Each row was made from one walk, in order. Every step used is in the known rows, and no mark comes twice. Write each row's walk.
Known rows
difadaz > kuveda > munuf > gumar > dedoluv: [ 3.76  0.50  3.42  1.78  1.24  0.94  2.52  3.14  3.24  0.62 -0.73  3.89
 -0.69 -1.41  0.40 -5.97 -4.07]
gumar > dedoluv > zubo > kuveda > mikef: [-3.86  2.45  1.59  0.35 -4.42  3.54 -4.47 -4.47 -3.22 -1.69 -0.34  1.88
  2.13  1.94 -2.14  3.82  7.58]
kuveda > munuf > gumar > dedoluv: [ 5.16  0.28  1.84  1.43 -0.68  0.29  1.87  2.62  2.78  0.25  0.35  4.43
 -1.07 -0.77  0.95 -5.47 -3.13]
kuveda > munuf: [-2.02  1.36 -3.15  2.93 -1.42 -4.58 -0.67  6.22  3.33 -4.30  0.87 -3.65
 -2.09  0.85 -3.02  0.66 -3.70]
dedoluv > zubo > munuf > gumar: [ 3.82 -5.51 -2.15 -0.08  0.68  1.16  0.47  0.14 -5.01  2.13  1.86  1.26
  1.96 -0.39  2.25 -2.91 -1.81]
difadaz > kuveda > munuf: [-4.87  1.92  0.25  3.46  2.46 -3.23  0.63  7.32  4.20 -3.70 -1.09 -4.77
 -1.35 -0.01 -4.38 -0.40 -5.81]
difadaz > munuf > gumar > dedoluv: [ 3.24  1.70  3.02 -1.27  0.78  1.52  3.89  2.11  4.04  1.94  1.31  5.70
  1.58 -1.00  2.12 -7.65 -0.30]
dedoluv > zubo > kuveda: [-1.52  0.07 -0.68 -0.95 -1.94  1.57 -3.54  1.76 -2.22 -1.03 -0.75 -2.47
 -0.20 -0.24 -0.26  2.52  6.70]
dedoluv > kuveda > zubo > munuf: [-0.78 -5.31 -2.40 -1.39 -1.02 -1.44 -1.66 -3.69 -2.68  2.74  0.83 -2.45
  1.34  0.58  2.93  4.87 -2.16]
munuf > zubo > kuveda: [-1.63  1.16 -0.01  1.30  0.06  2.10 -1.24  0.23 -0.11 -1.63  1.98 -2.81
  0.98 -1.59 -3.03  3.26  5.61]
dedoluv > kuveda: [-3.07  1.51 -1.07 -4.80 -1.64  0.82  0.80 -2.16 -1.47 -1.64 -2.84 -2.26
  1.96  2.19  2.61  4.63 -0.79]
difadaz > kuveda: [-4.67  2.67  4.31 -1.20  4.43  2.04  1.74  5.43  3.93  0.03 -2.82 -2.27
  3.85 -2.99 -0.13 -1.97 -2.93]
gumar > dedoluv > zubo > munuf: [ 4.65 -3.32 -0.49 -1.40  0.48 -0.89 -3.50 -3.84 -1.99  5.35 -0.50  1.40
 -0.27  1.84  3.75 -2.48  0.63]
gumar > dedoluv > zubo: [ 3.01  2.72  1.80 -3.01  2.13  0.52 -1.85 -1.62  1.36  4.62 -2.19  3.65
 -0.44 -2.07  3.71 -3.79  4.34]
zubo > kuveda > munuf > gumar: [ 0.26 -2.75 -2.65  3.85 -2.08 -0.48  1.57  6.33 -1.73 -4.88  2.46 -1.62
 -0.57 -0.07 -3.16 -0.36 -2.81]
gumar > dedoluv > kuveda: [ 0.33  2.05  1.62 -4.82 -1.58  1.56  0.91 -4.07  0.09  0.52 -3.67  1.29
  0.52  2.22  3.65  1.77 -0.72]
difadaz > munuf > gumar > dedoluv > kuveda: [-0.37  1.25  1.53 -4.13 -0.37  1.70  3.49 -3.39 -0.46  0.41 -1.82  2.15
  1.20  2.62  2.61 -0.61 -1.05]

Which walk is each row?
[-1.30  1.53 -1.46  1.00 -1.65 -3.70  0.11  0.63  1.75 -3.24 -1.59 -2.34
 -3.44  3.75 -1.74  2.25 -4.20]  gumar > dedoluv > kuveda > munuf
[ 0.91 -4.99 -0.95 -1.35 -1.01 -1.05 -1.61 -4.65 -1.80  3.70  0.47 -0.61
  0.48  0.75  3.28  3.51 -2.11]  gumar > dedoluv > kuveda > zubo > munuf
[ 0.39 -5.14 -2.12 -0.10 -0.67 -1.73 -2.20 -0.70 -0.61  2.78  2.16 -1.48
  1.59 -1.08  2.60  2.54 -1.85]  kuveda > zubo > munuf
[-1.49  3.17 -1.84  3.67  4.65 -2.75  0.88 -0.30  3.21 -0.93  3.43 -2.55
 -0.68 -2.59 -4.88  0.78  0.18]  kuveda > munuf > zubo
[-4.13  2.20 -0.07  1.18  1.26  0.81  0.54  0.73  1.46 -1.56  3.18 -3.10
  1.24 -0.37 -4.39  1.45  6.60]  difadaz > munuf > zubo > kuveda
[ 2.25 -1.54  0.95 -3.60 -1.39  2.12  1.64 -5.14 -2.96  1.45 -2.33  1.99
  0.63  3.07  3.78  0.66 -2.50]  zubo > munuf > gumar > dedoluv > kuveda
[ 1.42  0.63  1.55 -4.06 -1.17  2.46  2.27 -3.86 -1.47  0.50 -2.55  2.32
  0.93  1.88  3.61  0.61 -1.84]  munuf > gumar > dedoluv > kuveda
[ 4.03  1.03  1.63 -2.34  2.31  1.45 -0.48 -1.25 -0.46  4.45 -1.26  4.84
 -0.01 -2.64  3.60 -5.02  3.40]  munuf > gumar > dedoluv > zubo
[ 0.82 -1.82 -2.76  2.85 -0.56 -1.12  2.49  6.05 -0.44 -3.71  2.43 -0.41
  0.22 -0.93 -1.90 -2.09 -4.61]  kuveda > munuf > gumar
[ 2.31  0.88  2.43 -0.26  4.03  0.35 -0.15  0.11  0.34  3.72 -1.97  3.18
 -1.35 -2.14  1.24 -5.17  1.30]  difadaz > kuveda > munuf > gumar > dedoluv > zubo
[-0.98  3.25 -0.62  2.28  4.38 -2.21  1.45 -4.14  1.98  0.08  1.55 -1.62
 -1.82 -0.69 -3.88  1.70 -0.18]  gumar > dedoluv > kuveda > munuf > zubo
[-2.53  0.01 -3.27  3.77 -2.01 -3.80 -3.10  4.78  0.03 -4.39  0.10 -5.07
 -4.02  1.99 -4.44  2.65  1.00]  dedoluv > zubo > kuveda > munuf
[ 1.64 -6.59 -2.09 -0.07 -0.42  1.01  1.65 -0.76 -4.64  1.22  2.34  0.40
  2.33 -1.22  2.32  0.84 -3.64]  dedoluv > kuveda > zubo > munuf > gumar
[-3.08  1.29  1.51  0.70 -4.22  4.10 -3.34 -4.28 -4.50 -1.72  0.18  2.68
  2.38  1.40 -2.36  2.72  6.88]  munuf > gumar > dedoluv > zubo > kuveda > mikef
[-1.13  0.41 -1.82  3.87 -1.99 -3.52 -3.10  3.71  0.85 -3.26 -0.24 -3.30
 -4.68  2.01 -3.96  1.32  1.00]  gumar > dedoluv > zubo > kuveda > munuf
[-2.21  0.30  1.01 -3.09 -0.43  0.24  0.55 -3.04  1.65  2.24 -0.97  0.97
  0.74 -3.65  3.22  4.57  0.45]  gumar > dedoluv > kuveda > zubo
[-0.18  0.13  1.02 -0.49 -1.02  1.74 -1.21  0.93 -1.17  0.49 -0.15  0.48
 -0.77  0.46 -0.32 -1.54  6.87]  difadaz > munuf > gumar > dedoluv > zubo > kuveda
[ 4.69 -0.42  1.87  2.03 -1.76  0.80  1.16  2.73  1.86 -0.50  0.31  3.66
 -1.62 -0.36  0.13 -4.27 -1.90]  zubo > kuveda > munuf > gumar > dedoluv
[-2.56  2.90 -2.09  2.20  4.37 -2.47  1.33 -3.35  1.16 -1.11  2.07 -3.30
 -1.14 -0.81 -4.49  3.06 -0.29]  dedoluv > kuveda > munuf > zubo
